Every row comes from one small tree of marks. Brackets hold a mark, then the marks that hang from it, in alphabetical order. Every link used is in the known rows. Which tree was each row made from?
Known rows:
(A (T H)): [-10  20  -5   6 -10  10  -6  -9  -3   3  -3  28  -1   9  25 -24  -7   5
  14   7  -4 -15  -3   2  -4   4   8 -22  13  -2  11   9 -18   1   7 -15
   6   0 -12 -28  10  -2  -4  14 -17   9   0  -5  -2  20 -15   5   7  -5
  -9  -1  -8  10  17  12  -1]
(E A): [  5   0  -9   0 -12  18 -20   8   3  -4  -4  -5   7 -15  40 -18 -19   7
   4  15   3 -19  -1  -1  -1  -9   9 -13   2  13   8  -2 -17  -5   9 -20
   6 -10 -34 -19   0   6   9  20  -2  -9   4  22  23  11   6   4  15  -1
  -7  10   6   4  13   2   1]
(A (T B)): [ -9  11   1   9 -14  12 -13  -9  12  17   5  24   3   5  19 -13   4   3
  28   3   3 -20   2   2  -1  -1  17 -15   0  17  -4  -1 -12   3  11 -30
  -1  14 -17 -16  -2  -8  -1  12 -19  -4  -2  -6   7  23 -14  -7  -2   8
 -17   9  -9   8  23   1  10]
(B E (H U) L (T A)): [ -5 -49  32 -16  -6   2   4  16 -12 -22   5  -9  -5  33 -48  21 -14   3
 -62 -20 -15  22 -15 -28  18   4 -33   2 -19  -3   7   9  22   7  18 -38
  -9 -14   8  14  18  -8 -16 -13 -23   3 -16 -31 -32   0 -14  -5   9 -13
   5 -70 -14  -8  22 -14   9]
(A E): [  6   1  -9  -7 -19   2  -6  -8   7  -1  -8   4   8  -5  27 -27   4   0
   3   5  14 -25  -5   1   4  -8   0 -22   4  11   0   9 -12  -5  16 -27
   7   9 -24 -15  15   9  -1   6 -24  16   0  31 -14  10  -7  -2  13  12
 -17 -14   5   0   9   6  -9]
(E A (H (L B) X)): [ 20  20 -18   5  -5  14 -21  -5  14   9  -6 -14  21 -19  26  -1  -3  -5
  20  -6  -2 -17   8  10 -17   1  29   8  12 -10   6   2  -8   2  -8  40
  -4  -5  10   3 -22  22   6  14  11  -6  18  29  45  -5  -4   8  14 -10
  14  49  10  -2 -21  -3 -15]
(X H L): [  8  10  -5  -5  24 -10  10   1  23   2  15   0  -2  -4  27 -32 -30   3
   8  17  10  21  24  17   3   0   8  10 -44  12 -10  24  -5  -8 -15 -25
   0 -14 -24 -19   7   5   0   3 -32 -19   5  21   9   3   4  -3   4  -4
 -16  -9  -4   5  12  11  -5]
(X (L (B (E (H U)) (T A)))): [-15 -11  19 -11   4   3   0 -11   2  13  12   1  -6   6  -4  -9  -1   0
 -23   2  -2  26  19   1  -2  18 -14  10 -40  -7   0  11  23   1 -14 -24
   0  -4 -18   3  15   1  -4  -7   5 -14   3 -15   4  12   0   6   1  -1
 -14  -7 -11  -2   1   3  -7]
(L (B (T (E A))) (H X)): [ 12  -5  -1  -3  -6   9  -6  -7 -29  23  -1 -12  -1 -10   2 -11  -2   9
 -24  14  -1  16  -2  15 -17  11  11  -7  10   3 -12 -15  10  -2 -19  22
   7  -2  12  -7 -10  19 -10 -13  56  -2 -16 -12   6   1  12   3   7  -3
   2  22   8  13  -7  13   5]
(T (E A) (H U (X (L B)))): [ -5  21   3   9  12 -11  14  -3  19   6  -4  15 -25  -2  15 -12   1  -6
  16  13  10   4  22  10 -11  23 -16  -2   6 -19  -3  -4  -9  -1 -23  27
  23  -4  12  17  -2  22   5  -8  18  -3   0 -17  -4 -12  31   8   0  -6
   1  35  13   7 -22  -3  -2]
(E (A T) (H (X L))): [  6  16 -26   4  -7   9  -5  -7  20  -6  -4  -4  -5  -9  25  -5 -10 -18
  13   3 -14 -39  13   6 -19  17  28  -7  11 -15  13  20 -17  17 -11  19
  -9 -14 -14  -7 -28   4  10  18  -8 -14  19  -1  53  18 -26  14  22 -22
  -1  34  -4 -10 -13   7   6]
(X (L H)): [ -6  -6  -2  -6  16  -4   3   3  -2   5  12 -10   9 -14  19 -34 -14   6
   6  17   7  31   8  11   5  -8   9  -2 -14  12 -19   1  -3  -8 -22 -21
  -2 -13 -24 -23   0   2  -9  -2  -7  -5   1  28   8   4   8   9   4  -5
   0   0   4  11  15  21   7]
(A (T E (H L U))): [ -5  14  -3  14  -2  -1  -2  -4  15   5  -4  38 -14  16   9  -2  11   0
  24  -2  11 -12  11  -4   8   8  -1  -8  11 -29   6  10   1   1 -10  10
   9   1  24  14   3   1   8   2 -24  27  -1 -19 -14   2  -6  -1 -12  -3
  -3   0  13  12  10   7   0]
(A (T B E)): [ -5   4  -5  18 -15  13  -6 -17   9  18  -2  40  -8   3  19 -18   6  11
  30  -2   9 -16  11   5   3   9   8 -20   9   7   0   6  -9  -2   5 -21
   2  10  -9 -13   3  -5   3  -2 -23   3  -8 -32   0  25  -7 -16  -7   7
 -22  -1   1  14  20   3  11]
(T A B E (H U)): [-26  -3  21  19   2  -6  14  -3  14   2 -12  65 -31  23  12  -8   3  10
  19  -9  18  -2  40 -16  -1  15 -38  -9  14  -6   3   5 -15   1  17  -1
   8  -2  18 -12  26   4  -9 -15 -10  11  -9 -68 -34  15  28 -10 -11   6
  -8   5   8  36  -6 -20   8]
(L (X (H B U))): [  3   9  -9  -4  23 -16  14  -3  -4  -2  11  -9  -3  -2  -2  13  -2   1
  10  11  16   1   4   6   1 -14  13  25 -13   8  -3   7   6  -1 -14   9
   9   4  -4   2  -6 -14  33   8  20 -14   1   9  -4  -6  -4 -11 -12  15
  -6  17  -1  -9 -17   2  -4]
(H (B (E A)) (L X) U): [  4   1 -10   5   5 -11  -5  12   7  -3   7 -19   5  -4 -18  31  15  -4
  14  -5   7 -19  -6  -4  13 -10  12  32  -6 -11  -5  -7  14  -3 -12  19
   2   2   9  40  -6 -12  25   6   9   0  14  17   6 -23   8  -7 -20  17
   9  11   7 -21 -12  -2 -10]
(J (H (B E T) L X)): [  9  11 -14   7   2 -13  -4   1  19  13 -10 -20  -3  -3 -29   5   5   3
  14 -21 -10  16   5   6  14 -14  17   2   2  -1 -16   9  14  -1   2  15
 -29   5  11  29  -7   0 -14  -1 -25  18  21   9 -14 -11  -9  13  -3  14
  21 -14  -1   2 -15  10  -8]
(E A H): [  3   0 -11  -6 -13  28 -19   0   2 -14  -9   2  13 -22  49  -9 -23   8
  -1   7  -4 -13   8   2 -10  -4  18 -12   9   4  17   9 -17   1   8   3
  -4 -16 -25 -39  -9   5  12  22   3  -5   8  17  53  17  -7   8  22 -11
  -5  24   3   2  -2   6  -4]
(L B H X): [ -5  10   1  -9  12  -4   5 -13 -53  20  11 -13  20 -25  15 -24  11   5
  -3  26   8  27 -20  12 -18  -9  16   7   1  23  -6 -27   1  -7 -25   1
  10   9 -15 -38  -1   3  -3  -4  58 -18 -13  31   2   4   8  -3  -5   6
  -2  25  -2  12   4  14   2]
(B (E A) L): [  4 -12   3  -9  -9  15 -20  17   2 -27   3 -13  17  -9   9  -3 -21   9
 -16  -1 -13   3 -18  -8  13  -1  -4  -7  -7  14  10  -1  -9  -8  26 -35
   0 -17 -27 -10  10   0 -11   4 -28   1 -12  15   8  -6  -1  -1   5 -14
  -4 -40  -9  -8  24  -1  -3]
(H (B (E A) T) (L X) U): [ 10 -14  -2  -2  -6  -6  -6   8  -2   1   5 -21  -3   2 -32  42   7   2
 -10  -9  -2  -8  -2 -10  19  -1  11  36 -15 -17   0  -1  24  -2 -12  12
  -4   5   6  46  -7 -10  22   3  15   5  11 -10   3 -15  -1  -7 -13  21
   5   0   2 -20 -13   3  -7]
(T A (B (H L U)) E): [  2 -27  20  18   6  -4   6   6  20  13  -7  36 -17  16 -12   6   5   4
  21 -18  20  -4  27 -19   6   1 -26   2  -5  -6  -6   6  -1   2   8   3
  -7   0  38  16  11   2  -3 -13 -29  10   1 -38 -24   3  19 -22 -12   7
   1  -9  22  26   5 -23  13]
(L B (H U) X): [-12   7   6 -11  17 -11  12 -11 -47  19  15 -15  11 -13   5   0  22  -6
  -6  27  10  24 -19  10 -15 -14   9  15  -5  14  -7 -30  12  -6 -29   8
  17  19   1 -14  -6  -7   8   0  68 -11 -17  26   4  -5  12   2 -20   7
  -2  32   5   2  -4   6   2]
(L (B (T E)) (X (H U))): [  8  -1  11 -12  11  -8  14 -19 -28  22  11   1 -14  -1   4   8   0   8
 -29  17  16  31   4  10  -6   9   1  26 -30   7   6  -2  20  -4 -25  -4
  17  11  -1  -5   0   2  19 -10  48 -13 -18 -19  -9   4  -1 -16 -10  14
 -19   7   2   4 -16   0   2]
(E (A T) (H U X)): [  1  13 -21   0 -11  12  -5  -3  12  -9  -5  -4  -5   1  22  23   3 -22
   4   1 -11 -50   2  -5 -19   2  24 -12  22 -19  17   8 -10  17  -2  31
  -1   4  10  12 -29  -5  28  28  12  -5  11   4  52   5 -31  17   9 -15
  -1  41  -2 -21 -20  -3   3]
(B (E A) (H X) L): [ 20 -20   1  -7  -8   4   1  26   5 -32  -3 -31  14  -1 -29   6 -24  -4
 -27 -11 -23   4 -26  -6   5  -2 -19 -11   8  -2   0   0 -15   0  21  -2
 -11 -21   5   2  -7   1 -20  -8 -22 -10  -4  16  -3 -14  -5  -4  21 -28
  16 -44 -12 -20  14 -12   6]
(H (B E) (L X) U): [  5  -1  -4   9  11 -18   4   5   6   3   7 -17   8   0 -26  21  23   1
  25  -7  10   3  -4  -1  21 -19   4  28  -7  -9 -15  -1  19  -9 -19   9
  -5  10  10  47  -2 -15  25  -1  -2   4  13  22 -15 -20   3 -10 -26  23
  11  -2   8 -20 -11   1 -10]
(A (E H) T): [  2   4 -19  -3 -29  12  -9 -23   2  -4  -6  19  10   0  27  -6  12  -8
   7  -2  -1 -52  -5   1 -10  10  21 -30  11 -10  22  20 -12   9  13  -6
   4   8 -12 -27  -1  -4   8  12 -25  15   1   8  18  24 -39   4  13  -2
 -19  -4  -4  -9   7  12  -5]

Write each row's tree:
[-18  11   6  -8  19  -9  -2   0  10 -12   3 -15  11   2 -20  20  15  -4
  13 -12 -13  23 -12  -8  21 -20   0  -2 -11  16  -1  -8  16  -4  14 -14
  -4   2  -2   8   0 -21  -6   6 -24  15  -6  19  -9 -21   5  18 -22   8
  11 -22  -5  -5   2   6  -5]	(J (H (B E L) U))
[-14   1   6 -14  11 -11  16  -1 -53  11  18 -19   9 -10  -7   4  18  -1
 -20  24   5  32 -24  12 -13 -12  -4  18  -7   9 -12 -30  19 -14 -26   4
  14  15  -1 -12   6 -12   1 -10  65 -16 -20  25  -5 -11  13  -2 -23   4
  -3   6  -7  -4   1   6  -2]	(L (B E) (H U) X)
[ -1   6  12  -7 -12   2  -3   3 -10   4   3  -5 -14  11 -10  10  -8   4
 -32   5  -6   9  -2   7 -11  17 -13   2  -6  -8   1 -12   7   0   2   5
  13   7   5   5   9  16  -8  -3  33  -5  -8 -17  -4  -4   7   8   0  -1
  -5   4 -14  -6 -10  -6  -8]	(L (B (E A) (T (H U X))))
[ -6 -30  22  -9  -8  12 -17  -4  -1  -7 -10   2   0  13   2 -13 -15  19
 -30 -11 -11  12  -2 -21  14   7  -6  -6  -8  18   8  13  10  10  22 -54
  -9 -14 -22  -2  14   4 -12   0 -26  10  -8 -22 -22  23 -15  -2  21  -4
  -2 -34  -6  14  22  -7   9]	(B L (T A))
[ -3   5 -20   4   2  -9   2  10  -5  -4  13 -22   0   8 -31  30  18 -16
   8  -1 -11 -31  -8   3 -11  -5  14  -2  17 -12 -16 -15  12   5  -6  37
   3   2  33  30 -21 -17  18   1  32  -7  -7   4  12 -22   2   7 -20  -5
  14  15  -8 -24 -11   9   3]	(L (H (B (E (A T))) U X))
[-16  31  -4  -6  27 -22  17  -5  14  15   3 -22  -8  -7  -8 -14  16 -22
  10   8  -3  26   2  12  -4 -12  -2   1 -20   9 -11  -6  10  -2 -13  -3
  -2  15  -6  18   1  -3 -13   1  -2  -9  10  31  -2 -15   8  24 -12   6
   2   8   2  -4 -11   3  -6]	(J (H U (X (L (B E)))))
[-11 -11  -4  -7  14 -15  18   1 -34  -4  12 -19   7  -7 -26  18  17   2
  -5   9   4  16 -15   4   4 -16   0  14   8  -1 -16 -14  15 -11 -20  15
   1   3   4   5  -6 -25  17 -11  43   0  -8  10 -11 -16   9  -4 -21  10
   7   2  -3 -14  -9  13   4]	(L (H (B E) U) X)
[-11  24  -1  -6  17 -10  -5   1   6  22   7 -12  10  -9   4   1  20  -9
  18  -1   3  23  -4   4   6 -20   6   9 -26  12  -1 -14  20 -11  -1  -7
   1  14   5   6  11  -1 -10  11  -8  10   4  43   6 -24  10  17 -24  12
   4   1   6  10   3   4 -17]	(J (H (L (B E)) U))
[ -4   1   6   0   0  -2  -2   3 -11 -31   0   4   8  -3 -12   8 -12  13
   0  -6 -12   7 -12   4  12  11  -5   6  14   2  10   0 -13  -2  11   5
   4 -17 -15 -20   7   1  -6  -7  -1   4  -7 -18 -11  -9  12  -6   3  -6
   8 -12 -16  -4   3   4  -5]	(T (H (B (E A) (L X))))
[-11  -1   2  18   4 -15  22  -5  12  -3 -25  34 -37  22  11 -18   5  -4
   6  -7  16 -10  26 -13  -6   5 -39 -15  34 -19   2  15  -6   7   3  19
   7  -4  29  24  13   8   0 -11  -4  13   0 -39 -41  10  12  -2   3  -5
   6   4  12  17 -15 -14   0]	(T A E (H U X))
[ 11   6 -20  -1 -11  17  -9   0  11 -14 -14 -11   9 -18  36  -6 -18   2
   0   1  -2 -17   8   5 -16  -2  20 -11  29  -4   9  12 -21   4   4  23
  -7 -12 -10 -14 -20   8   8  15   7  -3  15  18  46  14 -14  12  26 -12
   6  36   3  -5 -17  -4  -4]	(E A (H X))
[ -8  -7  -3  -4   4   2  -3  15 -13  -7  16 -17  11  -5 -13  25   4   0
   1   7  -1  -2  -4   1  -2 -16   4   1  -4  -5 -16 -16  13  -7  -2  14
   6  -7  13   5  -7 -16  10  -1  28  -1 -13  14  14 -19  21   6 -21   1
   7   8  -2 -14  -1  12  -7]	(L (H (B (E A)) U))
[ 20 -13 -11   1  -2  -2  10  19  12 -12   4 -25  -2  -6 -14 -14 -28 -11
 -15   1 -12   1  -4  10   0   0 -14  -3  -9 -11 -13   5 -18  -4  -5   3
 -13 -14  -9  -2  -3   3 -14  -7 -16 -23  14  13   8  -8   4  -2  17 -20
   7 -26  -1 -16   9  -1   2]	(B (E A) (H (X L)))
[  4  30  -9  16  -5 -12  -1  -3   3  15   4  10  -1  11  -7 -16  12  -5
  24  -9  -7 -10  -6  13  -7  12   6  -5  14 -15  -1   1  -2   1  -6  16
   2  12  19  11   7  11 -16  -1 -12   0   4   4 -16   1 -15   2  -3  -8
   4  -2 -10   2   6   3 -13]	(A (T (H (L (B E)) X)))
[  0  37  -9   2  27 -18   0  -6  20  26  -3 -17   0 -11   2  -2  28 -20
  29   0   3  11   2   7  -4 -25  17   7  -5   9  -8 -18  11   4  -8  18
  -3  20  24  29  -7   8  -5  13  -2   8  12  47   3 -23   4  23 -11  13
  16  32  17  11 -18  -7 -11]	(J (H (L B) U X))
[ 16 -35   4   2 -22  -3   9  -2  -4   2 -19  -1 -14  23 -25 -13  -6  -8
 -35 -12  -4 -29  -2 -12  -8   9 -17 -18  12  -6  -2  22  -5  15  18  -8
 -15   0   6   5  10  14 -13  -9 -13   2   6 -23 -38  20 -26  -9  33  -1
   2 -33   1  -2  -1  -7   4]	(B (H X) (T (A E)))
[  1  10  -2  -1   3  -7  -6   7  -9  12  15 -21   6 -12   0  14  19  -9
   3  11   8  -3 -14   2   2  -6   3  33 -21   1   3 -22  12  -8 -15   4
  13  15   1  25   3   4  12   7  25 -11   5  30  10 -18  15  -5 -17  13
  -3  18   6 -11  -2  -7 -14]	(H (L (B (E A)) X) U)
[  0  20 -21  11 -15   7 -10   1   5 -10  -5  13 -11   5  22 -11 -11  -9
   9   7 -11 -47  -2  -1 -14  10  13 -18  26  -7  14   5 -23  14   8  12
   6  -4  -7 -15  -8  12   2  19  -2  -7   7 -10  17  13 -11   6  16 -13
  -3  23  -7   0   4   3   0]	(E (A (T (H X))))
[ -2 -10   7  -8   0  -3   3   4 -18 -23  -3 -14  14 -12  -3  -9  -4  13
 -18   1  -4  28 -26  -4  18  -8  -9   6   1  15   2  -1  -2  -8   7 -37
  -5  -2 -38 -12   9 -10 -12  -6 -15   2  -9  18 -20   3 -10  -9   5  -3
  -4 -45 -11  -9  21  -2   2]	(B E (L X))
[  9 -45  13   2  -3  -4  14   2 -11   8 -12   7 -27  14 -25  13  -3   3
 -33 -14  12   7   4 -25  11   2 -20  20  -1 -22   5  10  19   8 -14   6
 -10  -4  23  25   5   1   9 -11   1  11   5 -42 -30   9 -10 -18   5   3
   7 -28  20   8  -2  -7  13]	(B (H (L X) U) (T A E))
[  1  -8   9 -15 -13  11   2 -18 -44  10   2  -8  10 -16   4  -7  -4  19
 -38   9  -4  36 -13  10  -9   8   5  12  -9   3   4   0  13  -8 -17 -12
  -7  12 -33 -32   5   0  -1  -8  43 -11  -4  -5   8  21 -20  -6   7   6
 -17  -7 -13  -2  -4   8  -5]	(L (B (E H) T) X)
[  6 -15   8  16  -4 -21  10   4  32   8  -6  20 -14  28 -35  14  20 -27
  23 -23  11 -49  14 -14  -5   4 -19   1   3 -10  -7  10 -12  17  26  11
  -8  14  51  32  13  13 -12 -11 -31   5  13 -18 -34  -3   5 -13   0  12
   6   0   8  -2 -12 -28   4]	(T (A E) (B (H L U X)))
[ -5   8   3   3   6  -1 -20 -16  -5  34 -12  11  -7  -4  15 -21   8  10
   9  -6   4  15  11  -4   4   2   6   0 -16  14   8   1  17   3   1  -9
  -4   2  -2  -7  12  14 -20   2 -10  15   1 -11 -10   8   4   8  -3  11
   1  -2  15  39   2   7  -4]	(J (H (L (B (T A E)))))
[ -5  13  -1  10   8 -15  20   2  17 -10  -5   2  -7  16 -22   5   7   2
  15  -9   3   8   6   8   5  -7 -17  -5  23 -22 -18   1  -3  -4  -2  25
   0   6  23  30   4  -5   2 -10   0   8   1   1 -33 -14   9   6  -7   4
  12   1  -6 -14 -18  -5 -10]	(T (H (B E) U X))
[  1 -10  13   2  -9  27 -14  -6  13 -19  -7  28  12 -13  24  11 -17  16
  12  -8  -1   6  17  -4   5  20   2 -10   8   5  14   3 -22  -1  18   3
  -2 -19  -7 -31  -6   4  -6  -6 -20  11  -7 -33  32   9   9  -9   7 -12
  -7   7   2  14   0  -7  12]	(T (B L) (E A H))
[  7  -1  -6   9 -14 -13   9 -11  22  12   6  16  -7  18 -24  -7  10 -25
  21  -3  -1 -51   1   8  -7  20   4 -21  -4  -5  -5  12 -25  16  10  -2
  -2  16   6  -2  -2   2 -11  -8 -41  -4   7 -15 -13   8 -19 -11  11   2
 -12  -9  -6 -12   8  -1  12]	(A E (T (B (H (X L)))))
[ -4 -10  14   6  16  -3  15   0   6  -5   2  14  -1   4 -18  12  12   7
  12  -6   9  28   9  -2   7   0 -10  -5  19   5 -17  -9  -2   0   3  11
   0   1  29  16 -11  -2 -11 -24  -3  13 -18 -17 -15 -14  16  -5 -13  -4
   7  -1   8  14  -6 -11  21]	(T (B (L (H U X))) E)
[ 12 -18   5   9 -13  21  -6   8   4  -1  -3  26  -1  -6  12  -6 -19  12
   8  -1   9  -2  12   0   0   8  -9 -14   0   5  -1  -6 -27  -7  12  -1
  -2  -8  -4 -33  -4   7  -4  -9  -8  -4  -4 -27  13   6  25 -21   9  -3
  -8  -3  13  16  11 -11  17]	(T (B H) (E A))
[  8 -23  -2 -13 -32  29 -15   7  -9 -14  -3  -3   3  -8  16   5 -33  18
 -44  -1 -14   9   4   0   2  10   5  -8  -8  -7  13  14   4  -4  10 -15
 -13 -17 -32 -30   3  -1  -2   3   1   3  -1 -17  38  23 -19   5  23 -10
 -14 -21 -12  -7   1   9  -4]	(B (E A H) T)
[ -8  16  -9  -7  18 -13  -3   4  17 -14  -5 -29   0  -2 -24  29  15 -13
  11 -12 -19  -3  -9  -4   8 -14   8  -3   5   9   2 -10   9   7  18  15
  -7  -3  11  28 -17 -15  -2   8 -10   6   2  14   1 -33   6  23 -12   2
  22   0  -3 -13 -17  -4  -4]	(J (H (B (E A) L) U X))
[  0 -22  18 -16  14  -1  15   4 -20 -24   3 -18  10   1 -21  12  -4  -7
 -21   1  -3  23 -30 -16  12 -12  -8  12   0   6   6 -10  -4   3  -4 -18
   2  -3  -2   2  -9 -14   3   0  -2   3  -5  22 -17  -9 -13  -7   5  -6
  11 -24   3 -12  10 -13  17]	(B (H U) (L X))
[ -9   0  21   3  -7  11  -8  13   7 -27   9  31   6  10  -2   4 -22  19
   2  -7 -12  11   4  -2   9  21 -18  -7  -1   6   9  -7 -27  -4  37 -19
   3 -14  -9 -37  20   8 -30 -12 -27   4 -14 -30  -3  -3  21  -9   3 -10
  -4 -22 -22  10  14 -13   4]	(T (B (E A) L) H)
